Known rows, with every step that occurs:
buno/lani/kited/fibus/sozon/fise: [  2 -18   1  10   8   0  -1   6   5  23 -12   2 -17  18   4   0 -10 -32
  -7  -4  -2  -8 -11  20 -12  11 -13 -13  31   7  -3]
buno/lani/kited/fibus/fise/sozon: [ 20 -13 -20  -7   9   5  -3   6   8   7  -9   9 -23   8  12  -7  -2 -14
  -6   6   2 -21  -8  15  -3  -2  -9   3  20  -1  -4]
fibus/napufaf/sozon: [ -7   7  -8   7  -4   5  -2  -3   8  -3 -16  12   6  11 -12  10 -20  -3
 -12  -4   1 -13  10 -28  33  -4  39  -7 -24   5  -1]
sozon/kited/lani: [ -7   7 -18 -22  14  -3 -13  12  -2 -18  -2  -3 -17   9  -1   6 -15  14
  -5  -4  -6  -2  -9  10 -12  14 -13  -7 -12  14 -11]
buno/lani/kited/fibus/sozon: [ -2 -16  -1   9   4   6  -1   9  11  13  -6   5 -11  24   1   3 -12 -33
  -8  -1  -8 -18 -15  17  -6  14 -10 -18  19   3   4]
bavon/sozon: [ -5  11  18 -19  -3  -5 -10   6   5   3  17 -16  17 -22   2   8   9  35
  -5  -2  -7  13   6 -11  12 -10   8  11 -10 -17   3]
lani/kited: [  1  13  -6   0  -3   0 -19   4 -17  17   8 -30  -6  13  16   9   0 -20
   1   2 -18  -1   9  -8   4   6  -5 -17 -15  -1  12]
sozon/fibus: [-17   9   5   5  -4 -11   2 -13  -8   5  20  -8  15  10 -24  -8   8  12
  -2  -1  13   0   8   0  13   9  -7  -7  -7  -7  12]
kited/fibus/bavon: [  7  -7  12  12  -5   8   3  -5  -1  -6  13   4  -2  -7  -4  10   8  -6
   6   6 -14  11  -4  -2   0  -2  -6  12   1   0  10]
fise/sozon/fibus/bavon: [ 11  -1 -13  -5  -2 -11   3 -16   2 -19   8  19  13 -12  -1 -21  24  35
   8  13  27  -3   5   4   1 -12 -13   8 -16 -15   9]
buno/lani/kited/fibus/napufaf/sozon: [  1  -4 -17  13   2   7  -3   8  13  14 -22  12 -16  26  -1   3 -21 -40
 -18  -6  -3 -29  -6   4  12   9  19 -19   8   9   4]
kited/lani/buno: [ -5   2 -14 -14   9 -11 -21 -13  23 -19   0   6 -11  -2   9  -3   1  -2
 -14  11  -2  17  -4  11  -8  -6 -22  10 -20  -2  -7]
buno/lani/kited/fibus: [  1  -6  -9   6   7   5 -11   5   7  13  -7  -4 -16  19  -1   8  -9 -35
  -6  -8 -14 -15  -8  15   3  10  -3 -11  14   3   9]
sozon/bavon: [ -1  -4  11   5   3   9 -21  -5 -18 -11   2  -3   4 -12 -18   0   4  11
   7   5 -16  32  17  13   5 -15 -17  13 -12   5  -1]
buno/lani/kited/fibus/napufaf/sozon/bavon: [  6  -9 -16  17   1  10  -4  10   6   8 -25  19 -15  20  -6  -7 -18 -38
 -19  -1  -2 -18   1  13   8   2  10 -13  10  14   1]
kited/fibus: [  1  -6   9  13  -6   0   8  -3  -5  10  20  -9   3   1  -5  17   0 -18
   6  -7 -16  -4  -7 -12  23   6   9  11   6 -16  16]
napufaf/sozon/kited/fibus/bavon: [  1  -2  -6   9  -8  -5   5  13  -7   4 -18  18  -3   5  -5   2 -22   0
  -1  -8   4  -9 -12  -3  -9  13  14 -18  -5   7  -4]
bavon/sozon/fibus: [-13  14  16 -13 -12 -18   3   5   1   7  25  -9  26 -13  -7 -11  16  39
 -13   0  19   4  11  -6  13  -2   3   4  -3 -20   8]
fise/sozon: [ 13  -3 -13 -11   3  -6  -8 -15   3 -11   4   1  10 -15   7   5  11  22
  16  -2   0  -4  -3  -8  19 -14   2  14 -19 -24  10]
napufaf/fibus: [-14  17   7   4   0  11  11 -18   7   6  -2 -10  13  -6 -16   6   4   0
  23 -11 -19  20   4 -12  -2   1  12   1  -1  -2   3]
bavon/fibus: [-16  13  -7  -1 -15 -12 -22  -1   9 -11  17 -30   6   3   5  19  12  18
  -5  -9   1  14   5  -1   3  -1  -5  17 -22  -5   0]
napufaf/sozon: [-19  -3  -1  14  -3   1 -13  -8  11   9 -20   2  13  -5 -19  10 -19  11
   4 -17  -6  13  -3  -6   7  -2  18 -15 -15   3   0]
bavon/sozon/kited/lani/buno: [  9  16  -4 -41  -1 -24  -9  23   4 -13   7  -1  -4  -9  25  -6   3  27
 -21  10  10  -4  -4   2  -6   2  -7   7 -12 -10 -13]
buno/lani: [-15  -7   3  -8  22   9 -26  -9  20  -4 -15   1  -7   7 -26  15 -13   3
   2 -15 -17   6  -5  22   2   1  -4  -4   0   8   0]
lani/kited/fibus/sozon: [  8  -7   2  16 -16  -1  14  13 -16  23  17 -13  -1  20  24   3  -2 -37
  -6   9  -9 -16  -8 -14   1  16  -6 -15  11 -10  13]
napufaf/sozon/bavon/fibus/fise: [-10  -9  -8  11 -15   2 -16   5   4  -7 -20   9   4 -16 -12 -11  -4  35
 -10   4  13  32  12  11 -14 -20  -6  15  -7  14 -24]
buno/lani/kited/fibus/sozon/napufaf: [ -4 -13   3   4  16   5   2  13   0   2  -6   0 -10  23  -1   1 -14 -41
  -9  -8  -1 -33  -8  14  -1  15   2 -24  17  12   4]
sozon/supar: [ -4  19  20 -23  11   1 -14 -33  -7   6  -6 -24   3  -9  -3  18 -18  16
  25 -16   4  -3   1  -7   4   6   1  -8   1   3  -4]
buno/lani/kited/fibus/napufaf/sozon/fise: [  5  -6 -15  15   6   2  -3   3   7  23 -28   9 -21  19   0  -1 -20 -38
 -15 -10   2 -19  -2   8   7   5  15 -13  18  13  -1]

Rows:
[  8   8  -7 -16  18   4  13 -14  -6 -35  -7   8  11 -25  -1 -12  15  12
  26  -7  13 -13   8  -8   7 -15  19   4 -19   0   4] -> fise/sozon/napufaf/fibus/bavon
[ -4   5  -5  10   1  -2  -2 -10   1  10 -23  10  -1   4 -10   5 -19   0
  -9  -7   8  -2  14 -22  27  -8  36  -1 -13  10  -9] -> fibus/napufaf/sozon/fise
[-16  -3  -8  21 -17  -4 -18   2   6  -6 -19   4  13 -11 -15  -4  -6  22
  -8  -9   7  29   8  11  -6 -13   0   6 -16   8  -8] -> napufaf/sozon/bavon/fibus
[ 15   4  -4  11 -11   4  -3   6 -16  12  11 -15 -13   7  22   3   8 -30
  -2  12 -14  -3   3  -7  -6   5  -9  -8  -1   2  16] -> lani/kited/fibus/bavon
[  1 -24  24  23  -6  -6  24  -2  -6  20  14   5   6   1   1   6  -2 -14
   4  -1   1   6 -15  -5   3   7  -6  11  30 -11  -1] -> kited/fibus/sozon/fise
[-12   8   9   3  -2  -5  -5 -14  -4 -11  13   4  10   2 -21 -15  15  24
  -1  11  16  15  12   9 -10   0 -20  -6  -9   5   6] -> sozon/fibus/bavon
[-12  14  12   2   3  18   7 -20  10  -9  -9   3   7 -15 -14  -1  12  11
  23   2 -16  34   7  -3 -26  -7  -2   1  -5  13  -3] -> napufaf/fibus/bavon
[-13   3  -1  -7 -18 -19  -3  21   1 -15  16 -14   6  22  14  13   4  22
 -11   2  16  -8  -9   0 -16  17 -14   2  -9  -1 -15] -> bavon/fibus/sozon/kited
[ 23   5 -21 -26   3 -14  -5   4 -14 -14   2   4  -1  -1  16   4   2  22
  15  -2   7 -25  -8  -6  12   3   3   4 -20 -20   3] -> fise/sozon/kited
[  4   0   0  -9  16   6  -7  17   3  -6  -8  -1 -13   2   4  -4  -2 -22
 -12  -4   1 -21   0  18  -6   1   2 -13  10  15   4] -> buno/lani/kited/fibus/bavon/sozon/napufaf
[  9  -8  -3  26 -16   6  19   3  -6   2  -2  20   4   5 -11   2 -12 -24
 -11   1   0 -14   4 -21  36  -4  32  11   0  -3   7] -> kited/fibus/napufaf/sozon/bavon
[ 11 -11   5  20 -12  -7  13  11 -21  32  13 -14  -7  14  27   1   1 -37
  -4   6  -3  -8  -5  -9  -4  13  -9 -11  22  -6   8] -> lani/kited/fibus/sozon/fise
[  8  -1  22  -3   1   2  11  10  -8 -16  19   1   6 -21   1   1  13   2
  -1   2   1  -3   3  -8   7  -8  11  12   2   0   9] -> kited/fibus/bavon/sozon/napufaf
[ 25 -17 -18  -4   8  10  -5   9   0   2 -12  16 -24   3   8 -16   0 -13
  -7  12   4 -11  -3  24  -7 -11 -18   9  22   4  -8] -> buno/lani/kited/fibus/fise/sozon/bavon
[-20  -1  18  10  -4  12  27 -11  12   3  -1   5  21  -1 -13   1   2   4
  19  -1  -9  14  -7 -11 -17   7   3  -6  13  -3  -4] -> napufaf/fibus/sozon
[ -4  11   8 -11   5  17  18 -14   4   4  -3  -2  -2 -15 -12  -6   5  21
  19   8  -9  24   9 -11 -17  -9   1  13  12   8 -18] -> napufaf/fibus/fise
[  9   4 -36 -30  -6 -11  -8  11  13 -30   7  -3 -18  -9  26  -7  16  54
 -14  15  29   1  -3   8 -19 -11 -22  34  -7   3 -30] -> bavon/fibus/fise/sozon/kited/lani
[ -7  17  16  -8  -2  13  12  -8  15  -7  -4   3  15 -28  -5  -5  19  29
  14   4  -9  34   8  -6 -26 -12   4   8  -1   5  -3] -> napufaf/fibus/bavon/sozon
[  6  -3  -1  -5   5   5 -12  12  12   6  -6   4 -15   5   7  -1   0 -13
 -14   3  -6  -6  -5  19 -14   1  -8  -7  14   5   4] -> buno/lani/kited/fibus/bavon/sozon
[ 10   5  -7  13 -12  -2   2   8 -19  25  17 -25  -8  15  21   9   0 -41
  -1   1 -16 -14   0 -13  13  12   1  -9   2 -10  20] -> lani/kited/fibus
[ 12  -5  22   4  -6  -3   8   1  -2   6  13   2  -1 -25   9   0  17  12
  -1   6  -2  22   0   0  -6 -12  -3  23  16  -6   2] -> kited/fibus/bavon/sozon/fise
[-10  16  12 -20  27  16  19  -4 -18 -20   0 -10   1 -14 -19  -7  -2   2
  18  -8   5  -5  19 -12   4  -5  21   1   0  22 -13] -> sozon/napufaf/fibus/fise
[  5   9 -10 -15  17  -1  16 -12  -8 -25  -2   1  15 -20  -4  -7  10   4
  26 -14  12 -23   6 -14  22  -9  28   5 -17 -10   8] -> fise/sozon/napufaf/fibus
[-16  -2  23  13   1   5  28 -16   5  17  -8   5  14  -6  -9  -5   3   4
  21  -6   0  28  -2  -5 -23   3  -1   0  23   3 -14] -> napufaf/fibus/sozon/fise
[ 19   4   4   7  -9  -6   1  12 -18  23  10 -18 -12  -8  32  -6  14 -17
  -7  11  -3   9   8  -5 -12  -2  -9   1  12  -1   7] -> lani/kited/fibus/bavon/sozon/fise
[ -6 -24  24   9  -2   9   0   2  -8 -13   5  14  16   0 -12  -3   0  15
   2  16  -5  22   0  10 -13  -6 -24   2   5   3 -10] -> fibus/sozon/bavon
[  6   1 -16  -3  -5 -16   5 -16  -2  -6  13   9  17  -6  -2 -16  17  26
   8   2  24 -15   0  -3  20  -6  -2   7 -14 -27  13] -> fise/sozon/fibus
[ -1 -12   2 -17   3 -15   5  15   3 -19   0  18  -5  20  15  -6 -11   4
 -12  19  12 -11 -18   8 -25  18 -26 -12  -2   1 -21] -> fibus/sozon/kited/lani/buno
